Known rows, with every step that occurs:
p > b > v > n > g: [ 18.0   4.8   4.0   5.7  15.2 -31.5  17.4  37.9   4.8   3.7  10.3  -2.5
 -35.3  26.2  48.7  24.6 -33.8  17.6  23.8  -1.5 -19.7  16.4   5.3]
d > n > g > b > p: [  5.2  -2.4  38.8   4.3  24.4   4.7  -4.9   3.9  54.4   7.2  -3.7   8.0
 -28.5   4.9  34.0  34.4  -2.4  47.7 -29.8  -7.4 -38.9  10.5  12.6]
p > n > g > b: [ 43.6   3.7  30.5   5.7  45.5 -18.1  21.4  29.7   5.3  -4.7 -22.9  20.3
 -14.2   9.8   9.1   4.2   7.2  43.1  -7.1 -10.7 -45.3 -20.8  -3.4]
v > b > p > x > g: [ -3.6  10.4 -19.1 -24.1   9.1   6.6  17.7 -19.0  -7.1  18.6  -9.2   0.0
 -10.5  46.5  41.2 -20.3 -55.7  14.6  13.1  13.8  39.5   4.2  21.6]
y > n > g > b: [ 36.3   0.1   1.8  14.7  35.9 -15.0   8.7   8.5  33.7 -13.7 -16.8   0.9
 -14.0 -13.2   6.9  21.0   6.2  55.1 -20.1   3.3  17.6  -6.7   6.8]
a > y > n > g > x > d > b: [ -3.7  -0.7   0.8  16.2  30.5  12.6 -13.3  10.2  62.0 -19.1  -0.5  49.7
   1.4 -13.6  43.8  -6.4   1.4  10.4 -15.3  27.1  43.7  40.9 -22.2]
d > b > g > x > v: [-11.3   4.5  42.9  26.3   6.6   5.3  34.9   1.3 -10.6   9.3  13.4  13.7
  -7.8  -2.2  47.5 -11.1   8.7 -12.7 -26.8  32.7  24.1  11.6 -17.6]
d > n > g > b > v: [ 21.3  -0.2  43.6  10.8  40.2 -11.4  14.5  35.0  46.5   3.4  -4.7  23.5
 -32.3   0.5  32.7  26.4  -4.2  48.2  -1.3 -11.5 -29.9  12.5  -4.8]
y > n > g > x > v > b: [ -2.4  -2.9 -25.7  -1.0  43.9  -5.6  -2.5   4.2  12.2 -16.5   8.8  17.7
 -29.4   0.1  55.4  10.9 -10.3  24.0 -12.9   4.3  77.5  11.4   9.3]
y > n > g > x > v > b > p: [-14.6  -9.9 -18.2   1.0  26.3   0.8  -9.3 -17.8  21.1  -5.1   7.3   5.9
 -45.7   5.8  71.2  22.3 -23.0  22.8 -23.2  13.3  60.3  18.2  29.5]
d > b > g > n: [  9.5   9.7  49.6  22.2   4.2  -4.4  37.5  -1.2  28.0  18.6  -1.0 -13.8
  -9.1  -6.5  46.2  -2.2  21.1 -21.7 -22.5  23.1 -21.9  -0.6  -0.6]
a > y: [-31.4 -10.1  12.0  -4.9  -9.7  13.8 -24.3  -3.2  -6.9  -8.6   8.3  14.3
   4.0  -2.0  -0.9 -14.7  -6.9 -15.5 -12.1   3.8 -24.9   7.3  -1.2]
p > n > g > b > v: [ 45.9  -1.5  44.7  16.8  45.5 -27.9  31.3  39.0   4.4   1.8 -24.4  23.8
 -33.3  10.6  27.4   8.8  -7.4  43.9  10.0  -4.4 -55.8 -13.7   0.1]
v > n > g > x > d: [ -4.1  -3.3 -19.9   9.3  31.1   0.3 -29.6  12.6  38.3 -15.5   1.9  36.2
 -19.6   8.1  47.5  -7.6  -0.5  18.1  27.3 -13.1  48.9  42.7   9.7]
g > b: [ 11.9  -4.4  27.8  -1.0   7.9  13.9   7.4   4.5  -1.0   6.4  -9.4   4.0
 -10.2  -8.8 -12.2 -16.7  10.2  31.8  -3.0   4.6 -18.8 -14.2 -11.1]
x > g > b: [ 24.6   2.8  17.8  -0.3  33.9  22.8  13.7   1.7   4.3  -7.2 -10.5   5.1
   6.0  -0.3 -12.3 -28.6  -9.4  57.0   4.6   8.1  12.2  -7.5 -23.0]
v > n > g: [ -4.5   3.5 -16.1   3.1  17.9 -15.3 -11.8  13.9  10.6 -13.9   3.3  -2.7
 -18.3  14.1  34.2  25.4 -13.5  15.0   6.9 -14.0  18.0  24.8  27.3]
y > n > g > b > v: [ 40.4  -6.0  14.5  25.6  35.8 -22.9  16.8  16.2  34.5  -7.5 -18.7   3.0
 -33.6 -11.5  24.6  26.2  -7.3  56.7  -2.0  10.6   7.4   0.5   9.1]
g > x > v: [-17.5 -10.7  12.1   6.7  21.6  13.5  -9.9   0.1 -10.2  -4.6  14.5  31.4
 -10.9  -5.0  10.2 -25.6  12.8  -0.4  -8.2  -3.1  34.5   3.8 -15.0]
a > y > n > g > x > v > b > p: [-46.9 -21.3  -6.1  -4.3  16.4  14.6 -34.4 -20.8  12.9 -13.7  17.0  20.8
 -43.2   3.9  69.2   5.9 -29.1   6.2 -34.4  16.3  33.2  24.6  29.0]
a > y > n > g > x > v: [-23.6 -15.1  -4.4  18.1  36.8   0.2 -34.9   0.3  19.5 -36.6  15.2  41.8
 -10.6 -12.1  28.9  -2.8   2.9   7.8 -35.6  -1.1  45.9  18.7   1.4]
n > g: [ 15.1   4.5  -1.3  13.3  22.4 -11.9 -11.8  10.6  15.6 -24.3   5.8  12.3
  -6.3   8.2  11.0  27.2 -11.6  12.7  -5.8  -3.6  -4.3   5.5   7.1]
x > v > n > g > b > p: [-23.4 -14.2  20.8   7.9  23.5   9.2 -14.9   5.9  -1.2  -6.0   8.0  -8.7
 -45.1   2.6  31.5  11.4 -19.8  38.4 -11.8   2.6  -2.9  32.2  18.3]
x > g: [ 11.2   7.3  -8.9  -0.4  24.6   8.8   5.7  -2.6   6.8 -15.3  -0.7   0.6
  17.6   8.9  -0.9 -15.3 -19.5  25.9   6.5   3.0  31.2   6.2 -13.6]

Rows:
[ 13.2   0.5   7.0  16.0  28.9  -4.4 -22.2   4.8  24.2 -21.5   6.8  42.2
 -15.8   8.8  29.5  12.9   3.1  14.8  -9.7 -10.2  15.1  -5.8   8.9]
n > g > x
[-11.7   2.9  16.4   1.2  20.0 -15.4  31.8  -1.8 -15.3  17.9   5.1  -1.5
 -24.3  22.6  53.6 -36.4  -3.7 -31.5  -1.0   5.7  23.7   0.4  19.1]
p > x > v > b > g > n
[ -6.5   3.9  -0.8   0.9 -16.4  -9.1  29.1 -11.7 -17.7  12.9  -1.6 -26.5
 -17.2  15.9  52.8   6.8 -21.3  -9.8   1.7  17.9  -2.3   3.5  28.2]
v > b > g
[ -6.7  -0.5   3.4 -27.3  -6.5  -4.2  25.5  -5.0 -12.3  35.8 -21.1 -16.6
 -30.1  25.6  52.5   2.7 -21.9  -2.4   1.2   5.4 -33.2  -5.4  26.0]
v > b > p > n
[-28.8 -12.7  19.3  -7.6   6.2   6.3   7.5  -2.3 -24.8  31.1  -7.1   0.5
 -35.1  19.0  21.5 -32.0  -9.7  16.3  -1.9   2.9  21.3  21.1  17.3]
g > b > p > x > v > n
[ 29.7  10.1   5.5   6.2  36.9 -31.7  12.7  23.8   9.2 -11.4 -13.7  15.9
  -5.4  18.0  22.1  18.9  -3.0  11.4  -5.4 -15.6 -26.5  -9.5   6.4]
p > n > g
[  9.6   7.5  37.1  26.8  13.2   3.4  33.1   4.8  49.4  12.0  -2.4  -6.5
  -2.3 -14.4  41.8 -23.3  18.1 -19.5   1.2  29.8  -9.0  28.1 -18.2]
x > d > b > g > n
[  6.2  -5.5  16.0   0.3  29.2  10.5  22.0  14.2  -2.1  10.6 -13.8  -9.1
 -23.4   7.5  26.5 -28.6 -26.9  58.9  32.1   3.5  25.5  19.4  -3.4]
x > g > b > v > n
[-36.4 -11.9  -3.3  -4.4  13.6  11.1 -12.6   4.0 -12.7   6.5  10.7  17.0
 -22.2   2.7  33.6 -25.6  10.5  -0.7   4.0 -12.2  56.5  24.2   4.7]
g > x > v > n
[ 13.9  15.5  31.7  -3.5  28.9  12.8  24.7  -8.0  39.4  24.1  -7.1  14.0
  -2.8  22.5  36.9 -29.6 -12.8   4.0 -10.3  19.1  22.3   3.3  -8.2]
d > b > p > x > g > n
[ 24.7  -6.3   8.8  17.4  18.7  -7.6  -1.3 -12.4  41.8  -3.7 -16.2 -11.4
 -31.0  -8.7  25.4  34.5  -6.6  53.2 -32.2  14.2  -1.9   0.4  26.1]
y > n > g > b > p
[ 21.1   0.5  29.2  11.0  18.4  -7.6  -2.8  -2.3  12.5   5.4 -10.4  25.2
 -30.6  25.0  17.8   8.7 -17.1  33.3 -13.4   5.5 -20.2  -9.3  24.3]
n > g > b > p > x
[ -5.2  -9.2  17.8   5.1  10.0   5.2 -13.8  -1.4  16.5   4.8  -7.2  -9.3
 -43.9   8.8  37.8  21.2 -16.7  44.9  -8.6  -1.3 -18.7  17.6  34.9]
v > n > g > b > p
[-19.1  -5.8  21.7   5.8  15.3   1.2  19.9  -6.4  -8.9   5.7  12.0 -23.8
 -29.4  -0.6  51.5 -20.5   0.5 -23.6  -6.2  10.9   3.8   7.8  13.0]
x > v > b > g > n
[  5.3  -3.6  31.0  13.9  13.1  16.1  20.1  20.0  32.3  17.7  -2.9  42.6
 -16.1  -4.8  40.2 -23.8  -1.5   5.5  30.6  31.2  21.6  33.5 -35.5]
g > x > d > b > v
[ -6.9 -16.7  20.4  13.0   9.3   6.3 -24.8 -18.1  33.5 -12.2  -7.6   2.5
 -27.6 -11.4  24.6  18.1 -13.7  37.8 -43.8  16.4 -24.1   9.3  25.0]
a > y > n > g > b > p
[  7.0  -4.7  -2.6  -6.6  28.3  -1.5   0.4   3.6  27.7   7.6 -15.6  34.6
 -40.4  26.9  77.2  -6.4 -21.3  14.2  17.8   3.7  -6.2  18.3  19.3]
v > b > p > n > g > x > d
[  5.4   9.9  40.2  24.7  -7.6  -1.6  35.7  -7.3   8.5  20.0  -0.1  10.8
  -7.6   4.8  54.8   0.2  13.0  -9.5 -21.8  28.9   7.6  -2.3   0.6]
d > b > g > x
[-16.3   3.2  -7.8 -24.4 -16.2  -1.6  10.0 -15.4 -13.3  34.0  -6.7   1.9
 -26.5  37.2  42.8  -4.7 -33.9  -9.5   6.2  12.1   9.2  -0.4  34.9]
v > b > p > x
[-24.5  -6.9  -2.4 -19.9 -20.5  15.3  -1.4 -20.8  -7.3  23.5   1.2 -19.3
 -31.4  14.5  40.0   9.5 -29.6   1.1  -0.7  17.3 -12.8   7.1  28.2]
v > b > p
[ -4.6   1.0  15.4  19.3   7.6  -6.3  13.0  -4.7  56.0  14.8  -3.6  22.6
  -2.4  -0.9  58.5 -14.7  22.2  -3.7  -1.6  -2.1  25.4  35.1   4.1]
b > g > x > d > n
[  7.5   8.7  12.9   3.9  35.9  -6.9 -15.1  13.2  56.4  -6.6   6.7  44.6
 -12.0   9.2  46.2  24.1  16.6  18.5 -19.3 -27.3  17.6   8.1   6.1]
d > n > g > x
